What can hang from each mark
k_386: k_47 k_811
k_811: k_269 k_352 k_386 k_446 k_708
k_352: k_811
k_446: k_811
k_68: k_708
k_542: k_269
k_47: k_386
k_269: k_811
k_708: k_68 k_811

Every row comes from one small tree of marks. The marks that hang from a mark follow it in brackets, in the order of their numbers. Every link used is in the known rows. Which tree was each row made from?
Known rows
k_386{k_47 k_811{k_269 k_352}}: 17.0; 9.0; 28.7; -15.3; 14.1; 25.9; -28.3; -21.6; -1.6; -16.7; -5.2; 35.8; 4.2; -17.5; 16.8; -2.1; 29.9; -19.5; -43.7; -10.6; -32.5
k_708{k_811}: -7.4; 14.7; 12.0; 23.5; -12.9; -10.8; 1.1; -5.3; 7.7; -6.9; 4.7; -9.1; 12.0; -0.7; 1.3; -8.0; -17.4; 18.2; -11.3; -3.8; 4.5
k_811{k_352 k_446 k_708}: -18.4; -24.7; 10.8; 1.1; 18.5; -4.3; -21.5; -32.7; 47.8; -17.6; -19.1; -4.2; 24.0; 1.9; 4.1; -4.7; 23.7; -43.5; 3.0; 10.8; 2.4
k_68{k_708{k_811{k_269 k_352 k_386}}}: 9.5; 1.8; 28.2; 19.9; -6.2; -10.7; -10.0; -9.5; -13.2; -19.6; 1.4; 8.2; 28.8; -5.6; 15.9; -29.4; -9.0; -11.4; -30.6; -4.5; -1.5
k_708{k_68 k_811}: -11.2; 8.5; 25.0; 16.6; -13.2; -23.3; 6.1; -5.1; -2.2; -8.6; -5.4; -3.3; 29.7; -2.4; 14.9; -22.1; -5.8; 0.4; -2.5; -4.2; 2.8
k_352{k_811{k_269 k_386{k_47} k_446 k_708{k_68}}}: -3.8; -6.0; 0.9; 36.0; 27.8; -3.3; -8.8; -36.9; 38.4; -11.1; -3.2; 29.9; -5.9; -14.4; -0.3; -31.5; -3.1; -52.8; 7.4; -3.5; -28.0
k_352{k_811{k_708}}: -14.1; 6.8; -22.0; 21.0; 7.6; 6.3; -5.3; -16.6; 40.7; 3.8; 3.5; 1.8; -6.0; 7.1; 9.6; -17.7; -1.8; -12.7; -0.6; 11.6; -10.6
k_708{k_68}: -4.9; -5.6; 11.9; -6.5; -1.0; -12.0; 5.4; 1.2; -8.5; -2.8; -9.9; 5.4; 17.0; -1.5; 11.4; -14.5; 11.4; -18.2; 9.8; 0.3; -2.1
k_446{k_811{k_386}}: -2.9; 10.8; 11.0; 21.3; 5.4; 3.4; -14.9; 13.0; 8.1; 14.6; 0.8; 10.0; -22.4; -14.9; 14.3; -7.5; -23.5; -15.3; 9.7; -4.1; -12.7
k_708{k_68 k_811{k_269 k_352 k_386{k_47} k_446}}: 1.9; -2.9; 44.8; 38.8; 3.2; -19.9; -12.9; -26.9; 7.0; -26.0; -6.8; 25.2; 34.4; -27.8; 12.2; -31.8; -4.4; -36.6; -11.5; -9.1; -16.9
k_542{k_269}: -19.4; -12.7; -20.8; 14.1; 7.5; -7.3; -11.9; 10.2; -1.9; 2.3; -1.0; 9.9; 4.7; -1.4; -1.8; 2.7; 2.0; -2.1; 7.8; -10.3; 11.4
k_811{k_269 k_352 k_386 k_708}: -5.8; 0.5; -1.3; 34.1; 7.6; -12.2; -27.5; -36.8; 16.4; -14.9; -13.7; 33.0; 18.5; -24.9; 4.3; -41.4; -8.2; -42.9; -7.5; 30.2; -24.1
k_542{k_269{k_811{k_352 k_386{k_47} k_446 k_708}}}: -37.0; -40.4; -20.5; 25.0; 19.7; -1.1; -25.0; -3.3; 21.0; 5.1; -5.1; 18.3; 6.4; -5.9; 8.5; -16.5; 12.2; -27.7; -2.1; -9.4; 4.8
k_269{k_811{k_386 k_446}}: -15.3; -42.4; -0.7; 14.5; 4.8; 5.1; -2.2; -5.3; 9.5; 14.0; 0.5; 3.3; -9.0; -3.0; -1.6; -12.3; -5.2; -21.8; -5.7; -3.2; -2.7
k_708{k_811{k_269 k_352}}: 2.2; 10.5; 18.6; 26.8; -17.6; -10.7; -12.6; -20.9; -3.6; -18.1; 7.0; 9.5; 24.5; -8.6; 6.4; -7.2; -18.1; 9.6; -25.9; 11.0; -6.0
k_386{k_47}: 7.3; 6.5; 11.0; -2.4; 20.1; 8.5; -3.1; 2.5; 2.8; -10.5; 2.4; 16.1; -10.7; -6.1; 7.2; -3.2; 14.7; -1.0; -9.0; -21.8; -10.9
k_269{k_811{k_352 k_386{k_47} k_446 k_708{k_68}}}: -26.2; -44.5; 7.5; 12.5; 19.2; 1.6; -16.9; -17.6; 28.9; 1.0; -13.7; 14.4; 11.3; -6.2; 18.9; -35.1; 19.9; -46.0; -9.9; 1.9; -10.7
k_68{k_708{k_811{k_269 k_352 k_386{k_47} k_446}}}: 10.9; -7.1; 39.7; 17.9; 7.5; -8.6; -11.4; -15.3; -4.9; -27.3; 0.0; 10.4; 25.2; -8.4; 11.7; -23.3; -1.0; -21.5; -29.6; -18.0; -2.7
k_386{k_47 k_811{k_269 k_352 k_446 k_708{k_68}}}: 2.5; -7.9; 38.6; -20.7; 30.0; 8.6; -26.2; -41.6; 21.4; -25.6; -23.8; 32.9; 15.3; -12.4; 11.7; -7.9; 45.0; -54.3; -23.4; -13.6; -28.2
k_811{k_269 k_352 k_386{k_47} k_446 k_708{k_68}}: -3.8; -21.9; 29.4; 25.7; 32.7; -17.5; -26.1; -48.4; 28.2; -32.6; -23.4; 42.4; 22.7; -31.0; 4.6; -38.8; 17.8; -78.4; 2.6; 1.4; -27.3
k_47{k_386{k_811{k_708}}}: -8.6; 12.6; 14.7; 13.8; 24.0; 20.2; -4.1; -23.0; 4.6; 3.8; -17.0; 16.8; 7.6; -5.9; 4.8; -24.5; 16.7; -20.9; -4.9; -17.2; -6.7

Which tree is each row?
2.4; -2.3; 27.9; 47.5; -5.4; -12.9; -15.6; -28.1; 14.8; -18.0; 2.2; 12.1; 22.5; -23.5; -4.0; -16.1; -23.0; -17.0; -16.8; 0.8; -9.0 | k_708{k_811{k_269 k_352 k_386 k_446}}
-5.3; -3.0; 30.4; 13.1; 27.6; 14.4; -12.1; -39.8; 3.5; -8.8; -20.4; 28.4; 21.9; -12.1; 6.8; -21.4; 23.2; -44.3; -6.1; -13.0; -11.1 | k_47{k_386{k_811{k_269 k_352 k_446 k_708{k_68}}}}
-15.0; -46.7; 3.1; -4.0; 1.4; 11.8; -13.1; -8.2; 10.9; 6.5; 3.1; -1.0; 7.0; 5.7; 12.6; 3.8; 12.4; -16.3; -19.3; 6.0; 1.0 | k_269{k_811{k_352 k_446}}
2.0; 11.5; 35.9; 40.2; -6.5; -18.2; -13.5; -18.6; -4.9; -21.0; -3.7; 29.2; 35.8; -28.4; 20.7; -43.7; -9.3; -19.4; -19.1; 0.9; -20.3 | k_708{k_68 k_811{k_269 k_352 k_386{k_47}}}
-3.1; 20.3; 16.8; 43.8; -1.5; -7.0; -3.1; -3.4; 13.0; -6.5; 4.4; 6.8; 5.5; -18.1; 3.8; -29.6; -20.5; 5.9; -14.4; -15.4; -8.7 | k_708{k_811{k_386{k_47}}}
7.5; -9.9; -2.6; 19.6; 9.9; 6.2; -4.1; -28.0; 20.5; -5.3; 13.0; 15.5; -10.8; -1.7; -7.2; 5.7; -9.4; -21.6; -2.1; 0.7; -15.4 | k_352{k_811{k_269 k_446}}
-8.6; -8.8; 9.2; -1.7; 2.8; -20.9; -20.1; -38.5; 3.6; -24.0; -17.9; 26.2; 32.7; -6.7; 14.6; -21.8; 14.7; -39.3; -5.4; 30.7; -14.3 | k_811{k_269 k_352 k_708{k_68}}
-28.3; -43.9; -4.0; 17.6; 9.6; 4.6; -17.4; -18.5; 31.7; 7.4; -9.0; 3.8; 7.9; -2.8; 10.2; -25.6; 6.6; -36.5; -10.7; 13.9; -5.0 | k_269{k_811{k_352 k_386 k_446 k_708}}
-16.4; 6.0; -16.2; 40.5; 8.9; 0.1; -5.4; -15.9; 40.8; 6.4; -4.0; 11.4; 2.0; -6.8; 13.4; -45.1; -6.9; -32.3; 6.4; 11.3; -20.6 | k_352{k_811{k_386 k_708{k_68}}}
-11.5; -41.3; 7.3; 16.6; 12.2; 16.2; -18.0; -5.8; 16.7; 6.2; 2.5; 14.2; 0.5; -10.3; 14.2; -17.7; 9.7; -26.6; -21.4; -4.1; -12.2 | k_269{k_811{k_352 k_386{k_47} k_446}}
-1.4; 8.1; 2.0; 28.3; 24.1; -15.5; -10.2; -33.0; 11.4; -20.1; -13.3; 39.8; -10.4; -24.4; -10.2; -37.8; -9.2; -36.4; 3.0; 0.6; -26.6 | k_811{k_269 k_386{k_47} k_708}
-19.0; 8.9; 11.1; 16.6; 12.9; -11.6; -12.9; 2.4; 20.2; 9.2; -15.1; 9.5; -10.6; -10.2; 18.6; -22.3; -15.2; -34.1; 21.3; 2.8; -13.7 | k_446{k_811{k_386 k_708{k_68}}}
-15.8; -8.8; -6.7; 38.8; 18.0; -1.2; -5.4; -24.2; 52.8; 2.0; -5.7; 7.7; 1.5; -6.8; 4.5; -35.2; -1.6; -47.4; 14.1; 2.1; -15.2 | k_352{k_811{k_386 k_446 k_708{k_68}}}
18.0; 3.6; 15.4; 33.4; 11.1; 6.9; -28.2; -19.5; -5.1; -17.9; 2.0; 46.2; 8.2; -37.1; 10.1; -29.7; -4.4; -28.9; -23.3; 7.0; -33.2 | k_811{k_269 k_352 k_386{k_47}}
-12.6; -8.8; 15.7; -16.7; 14.9; 6.2; -10.7; -30.1; 33.0; -2.0; -21.9; -2.0; 4.6; 3.1; -5.5; 1.9; 24.2; -35.7; -5.9; -6.1; -5.0 | k_386{k_811{k_446 k_708}}
-26.0; -26.3; -7.8; 16.6; 10.8; 10.1; -19.7; -9.5; 20.9; 8.1; -4.9; 15.6; 2.9; -5.8; 22.0; -37.2; 9.4; -22.1; -22.5; 11.2; -14.3 | k_269{k_811{k_352 k_386{k_47} k_708}}
7.8; -9.5; 34.4; 2.0; 2.0; -17.1; 2.8; -15.4; -12.9; -24.4; 0.5; -1.6; 18.6; 7.1; 1.8; -5.4; -5.4; -10.5; -19.3; -20.2; 9.1 | k_68{k_708{k_811{k_269 k_446}}}
2.8; 0.3; 27.3; 4.1; -5.9; -5.9; -6.6; -0.7; -6.2; -18.0; 1.6; -8.6; 32.3; 7.8; 22.4; -19.4; 3.8; -0.2; -31.1; -7.8; 8.3 | k_68{k_708{k_811{k_352}}}
-29.9; -47.4; 2.0; 12.9; 8.5; -2.1; -15.0; -18.9; 27.2; 7.0; -13.9; 7.1; 15.7; -2.9; 16.1; -32.8; 11.5; -45.7; -5.4; 13.1; -6.2 | k_269{k_811{k_352 k_386 k_446 k_708{k_68}}}
8.1; 3.0; 26.4; 16.7; -5.2; -16.1; 0.6; -8.3; -18.4; -17.9; 1.5; 5.9; 18.4; -2.3; 6.9; -26.1; -15.0; -7.9; -22.2; -12.2; 0.6 | k_68{k_708{k_811{k_269 k_386}}}
-12.1; -23.2; -5.7; 14.1; 5.8; 11.2; -5.1; 4.4; -0.7; 14.0; 3.9; 14.4; -14.0; -7.9; 10.8; -23.6; -3.3; -6.9; -17.6; -4.5; -11.8 | k_269{k_811{k_386{k_47}}}
-13.8; -28.9; -7.6; 18.9; -6.9; 14.3; -17.2; 2.3; 3.4; 17.1; 3.7; 10.3; 6.3; -7.8; 20.4; -27.6; -2.5; -10.7; -24.0; 15.6; -10.0 | k_269{k_811{k_352 k_386}}
-5.3; 10.8; 19.9; -16.2; 22.5; 23.9; -28.4; -19.9; 30.9; -11.6; -16.8; 19.6; 9.4; -7.0; 22.5; -16.2; 41.8; -25.8; -33.6; -8.6; -24.3 | k_386{k_47 k_811{k_352 k_708}}
